Every row comes from one small tree of marks. The marks that hang from a mark follow it in brackets, in the order of their numbers. Every link used is in the known rows. Which tree was each row made from?
Known rows:
J_800(J_537(J_170(J_98 J_961))): [ 1.82  3.09  0.02  4.07 -0.14 -0.24  3.79 -2.58 -0.48  1.23  7.50  0.01
 -0.38 -2.39 -3.76  1.04 -5.78 -4.58  1.60  3.10]
J_795(J_537): [ 1.85  2.63  1.35  0.95 -1.04 -1.18  2.27 -1.44 -3.13  0.49  8.05  3.51
 -2.39 -6.03 -2.18  1.52 -3.11 -4.15 -1.96  0.00]
J_170(J_961): [ 1.53  2.14 -2.51  2.25 -0.19  0.17  4.15 -0.89  0.17  1.45  7.67  3.73
 -1.79 -1.40 -3.83 -0.74 -1.98 -1.67 -0.01  0.77]
J_803(J_530(J_745)): [-0.55  3.68  3.06  2.81 -0.60 -1.15  1.27 -3.38  2.01  1.76  5.75  0.73
 -1.76 -2.95 -1.80 -1.14 -2.32 -6.30 -0.83 -3.47]
J_800(J_530 J_537(J_170(J_98 J_961) J_795)): [ 3.11  2.98  2.44  6.01 -0.38 -0.95  4.08 -3.70  3.35  1.85  7.22 -3.55
  0.82  0.61 -3.86  0.11 -4.95 -4.49  4.03  3.21]
J_803(J_530): [-1.16  3.04  1.33  1.60  0.06 -0.29  1.45 -3.00  2.77  2.35  5.18  0.88
 -1.74 -1.94 -2.32 -0.89 -2.98 -5.24 -1.32 -2.29]
J_98(J_43(J_803(J_530))): [ 0.49  2.02 -0.24  5.36  1.38  1.20  2.64  1.98  0.35  1.57  5.18 -0.38
 -0.91 -2.99 -3.08 -1.37 -3.07 -6.74  0.51 -3.28]
J_98(J_43(J_803(J_530) J_961)): [ 1.17  1.93 -0.63  6.87  1.68  0.71  2.17  1.74  2.63  1.50  4.15 -0.06
 -1.36 -2.98 -3.49 -3.18 -2.30 -6.79  0.21 -2.98]
J_961(J_43(J_803)): [-0.19  1.74  2.49  1.91 -0.27  2.11 -0.24  1.96 -2.98  1.19  6.10  3.35
 -1.71 -4.09 -3.35 -0.32 -5.27 -6.67  0.58 -2.68]
J_745(J_530): [-0.14  3.53  1.82  4.30 -1.48 -0.85  2.11 -0.66  1.38  2.50  5.97  4.97
 -1.48 -1.43 -2.29  0.54 -2.25 -5.37  1.49 -1.09]
J_537(J_170(J_98 J_961(J_43(J_803(J_530)))) J_795): [ 5.19  3.07  0.49  6.17  0.80 -0.15  3.29 -4.00  3.50  1.62  6.36 -1.74
 -2.78 -4.99 -4.17 -0.03 -3.65 -8.84  2.20 -2.36]
J_961(J_43(J_803(J_530)) J_170(J_98)): [-0.86  3.14 -0.32 -0.72  0.93  2.52 -1.20  0.94 -0.79  1.32  4.45  1.73
 -0.94 -5.23 -3.55 -1.33 -7.50 -6.70  2.17 -1.94]
J_961(J_43(J_803(J_530(J_745))) J_170(J_98)): [-0.57  3.44  0.57 -0.17  0.57  2.17 -1.29  0.82 -1.12  1.04  4.71  1.64
 -0.97 -5.77 -3.30 -1.42 -7.25 -7.22  2.43 -2.60]
J_43(J_803 J_961(J_170)): [ 3.23  1.99 -0.29  4.90  0.38 -0.49  0.73  2.58  1.48  1.75  4.91  3.32
 -1.72 -1.35 -3.89 -4.17 -5.68 -6.46 -1.22 -0.45]
J_43(J_803(J_530) J_961): [ 2.49  1.44  1.51  6.29  0.60  0.28  0.19 -1.62  4.35  2.46  3.97  1.10
 -2.23  0.14 -3.42 -4.45 -3.66 -8.41 -2.46 -2.07]
J_170(J_98 J_961(J_43(J_803(J_530(J_745))))): [ 2.31  1.77 -2.15  2.47  0.15  3.29  1.27 -3.68  0.11  0.72  5.71  0.90
 -1.05 -3.04 -4.20 -1.43 -3.14 -5.86  2.08 -1.22]
J_170(J_98 J_961): [ 3.56  1.62 -4.53  2.00 -0.44  1.75  3.39 -3.15 -0.11  0.72  6.15  1.47
 -0.48 -1.90 -4.31 -0.77 -2.49 -2.78  1.07  0.76]
J_800(J_530(J_745) J_537(J_170)): [ 0.41  3.81  5.07  6.02 -1.11 -1.45  3.10 -1.87  0.62  1.50  7.55 -1.81
  0.80 -0.47 -2.33  0.22 -5.54 -5.14  3.25  2.81]
J_961(J_170(J_98(J_43(J_803(J_530))))): [ 0.90  3.29 -2.95  1.10  0.87  0.70  1.81  1.77 -0.12  1.11  4.67  0.63
 -0.08 -4.48 -3.34 -1.28 -5.83 -4.65  1.67 -1.14]
J_800(J_530(J_745) J_537(J_795)): [ 1.96  3.27  6.76  5.12 -2.02 -2.50  2.23 -1.54  0.88  1.30  7.69 -1.84
  1.25  0.29 -2.86 -0.34 -4.03 -4.30  3.34  0.31]

Which tree is each row?
[ 1.95  1.44 -2.91  1.86  0.49  3.67  1.39 -3.42  0.50  1.04  5.39  0.94
 -1.05 -2.45 -4.47 -1.30 -3.43 -5.33  1.79 -0.57] : J_170(J_98 J_961(J_43(J_803(J_530))))
[ 5.23  3.24 -0.06  5.50  0.25 -0.72  3.81 -2.98  2.13  1.07  6.90 -0.66
 -2.57 -6.05 -4.21  0.70 -3.27 -7.16  2.72 -1.79] : J_537(J_170(J_98 J_961(J_43)) J_795)
[ 1.00  2.94 -0.70  6.27  1.73 -0.04  2.04  2.75  2.35  1.27  4.43  0.33
 -1.35 -4.15 -3.29 -3.54 -3.07 -6.57  1.02 -2.95] : J_98(J_43(J_803(J_530(J_745)) J_961(J_170)))
[ 3.11  2.65  0.49  5.22  0.56 -0.09 -0.35 -1.27  3.92  1.75  3.59  0.65
 -1.55 -1.81 -3.39 -4.96 -5.06 -8.75 -0.77 -2.05] : J_43(J_803(J_530(J_745)) J_961(J_170(J_98)))
[ 3.50  1.71 -4.23  4.94  0.90  2.62  3.57 -2.35  0.94  0.62  5.44 -1.00
 -0.33 -2.62 -4.20 -1.84 -1.84 -5.37  2.26 -1.22] : J_170(J_98(J_43(J_803(J_530(J_745)))) J_961)
[ 2.83  1.90 -3.06  4.00 -0.02  1.04  2.14  0.14 -0.25  0.02  3.92 -0.15
  0.21 -4.86 -3.72 -1.28 -2.51 -4.71  1.66 -1.79] : J_170(J_98(J_43(J_961)))
[ 2.62  3.24 -0.17  2.99  0.09 -1.20  4.27 -2.91 -1.31  0.92  8.78  2.77
 -3.51 -6.59 -2.51  1.79 -3.18 -4.93 -1.30  1.69] : J_795(J_537(J_170(J_961)))
[ 1.73  1.82 -3.72  0.84 -0.12  2.89  2.06 -2.57 -0.85  0.38  5.98  2.12
 -0.84 -3.94 -4.44 -0.40 -2.83 -3.11  2.38  0.00] : J_170(J_98 J_961(J_43))
[ 4.56  3.18  1.66  6.51  0.58 -1.30  4.06 -1.22  2.12  1.77  7.92  0.57
 -3.47 -4.87 -4.04  0.27 -3.43 -7.57  1.67 -1.98] : J_537(J_170(J_961(J_43(J_803))) J_795)
[ 1.69  2.28 -1.88  5.87  1.54  0.23  2.50  4.69  0.53  1.01  4.87  1.44
 -1.02 -4.12 -3.79 -2.97 -3.65 -5.39  1.07 -1.90] : J_98(J_43(J_803 J_961(J_170)))
[-0.19  3.16  3.31  4.90 -0.46 -0.67  3.33 -1.50  1.30  2.10  6.99 -1.66
  0.85  0.70 -2.81  0.44 -6.20 -4.06  2.66  3.94] : J_800(J_530 J_537(J_170))
[ 6.08  3.01 -0.92  7.98  1.33 -0.57  4.90 -3.06  4.14  1.55  6.23 -3.01
 -2.23 -4.65 -4.15 -0.34 -2.69 -8.47  2.34 -2.35] : J_537(J_170(J_98(J_43(J_803(J_530))) J_961) J_795)
[ 2.27  2.98 -2.42  3.94  0.56  1.28  3.60 -2.49  0.29  1.02  6.36  0.88
 -2.08 -5.41 -3.72  0.59 -4.24 -5.82  1.96  0.65] : J_537(J_170(J_98 J_961(J_43)))
[ 4.23  1.72 -1.26  4.69  0.26  0.30  0.39  1.52  1.34  1.41  4.17  2.21
 -1.10 -1.69 -4.10 -4.13 -5.91 -6.98 -0.71 -0.48] : J_43(J_803 J_961(J_170(J_98)))
[-1.26  2.11  2.79  1.83  0.25  2.23 -0.67  0.17 -0.85  1.73  5.47  2.35
 -1.98 -3.66 -3.10 -0.78 -4.96 -7.40  0.28 -3.19] : J_961(J_43(J_803(J_530)))
[ 1.34  3.52  1.96  6.70 -0.29 -0.15  4.16 -2.78  1.34  1.03  7.18 -3.19
  1.31 -0.83 -3.13 -0.23 -4.59 -4.58  4.84  3.35] : J_800(J_530(J_745) J_537(J_170(J_98(J_43) J_961)))
[ 2.92  1.77 -5.92  3.24  0.64  2.22  4.32 -1.29  0.01  0.28  5.73  0.33
 -0.10 -3.50 -4.43 -0.81 -1.54 -2.61  2.56  0.01] : J_170(J_98(J_43) J_961)
[ 2.75  3.11 -0.78  2.36  0.09  0.13  3.23 -3.67 -1.74  0.37  7.98  2.02
 -3.05 -7.77 -2.81  1.97 -3.64 -5.63 -0.12  1.38] : J_795(J_537(J_170(J_98 J_961(J_43))))
[-1.23  3.16  0.70 -0.39  0.55  1.38 -0.28  4.29 -2.78  1.30  6.14  4.30
 -1.58 -5.35 -3.49 -0.84 -7.45 -5.27  1.69 -1.48] : J_961(J_43(J_803) J_170)
[ 3.21  1.38 -5.06  4.42  1.24  2.97  3.68 -2.18  1.37  0.92  5.20 -0.91
 -0.28 -2.05 -4.45 -1.73 -2.11 -4.76  1.96 -0.63] : J_170(J_98(J_43(J_803(J_530))) J_961)
[ 1.77  2.47  0.19  4.66  1.21 -0.25  0.19  0.01  4.48  2.55  3.99  1.77
 -2.13 -0.71 -3.52 -4.78 -5.22 -7.46 -1.70 -1.26] : J_43(J_803(J_530) J_961(J_170))
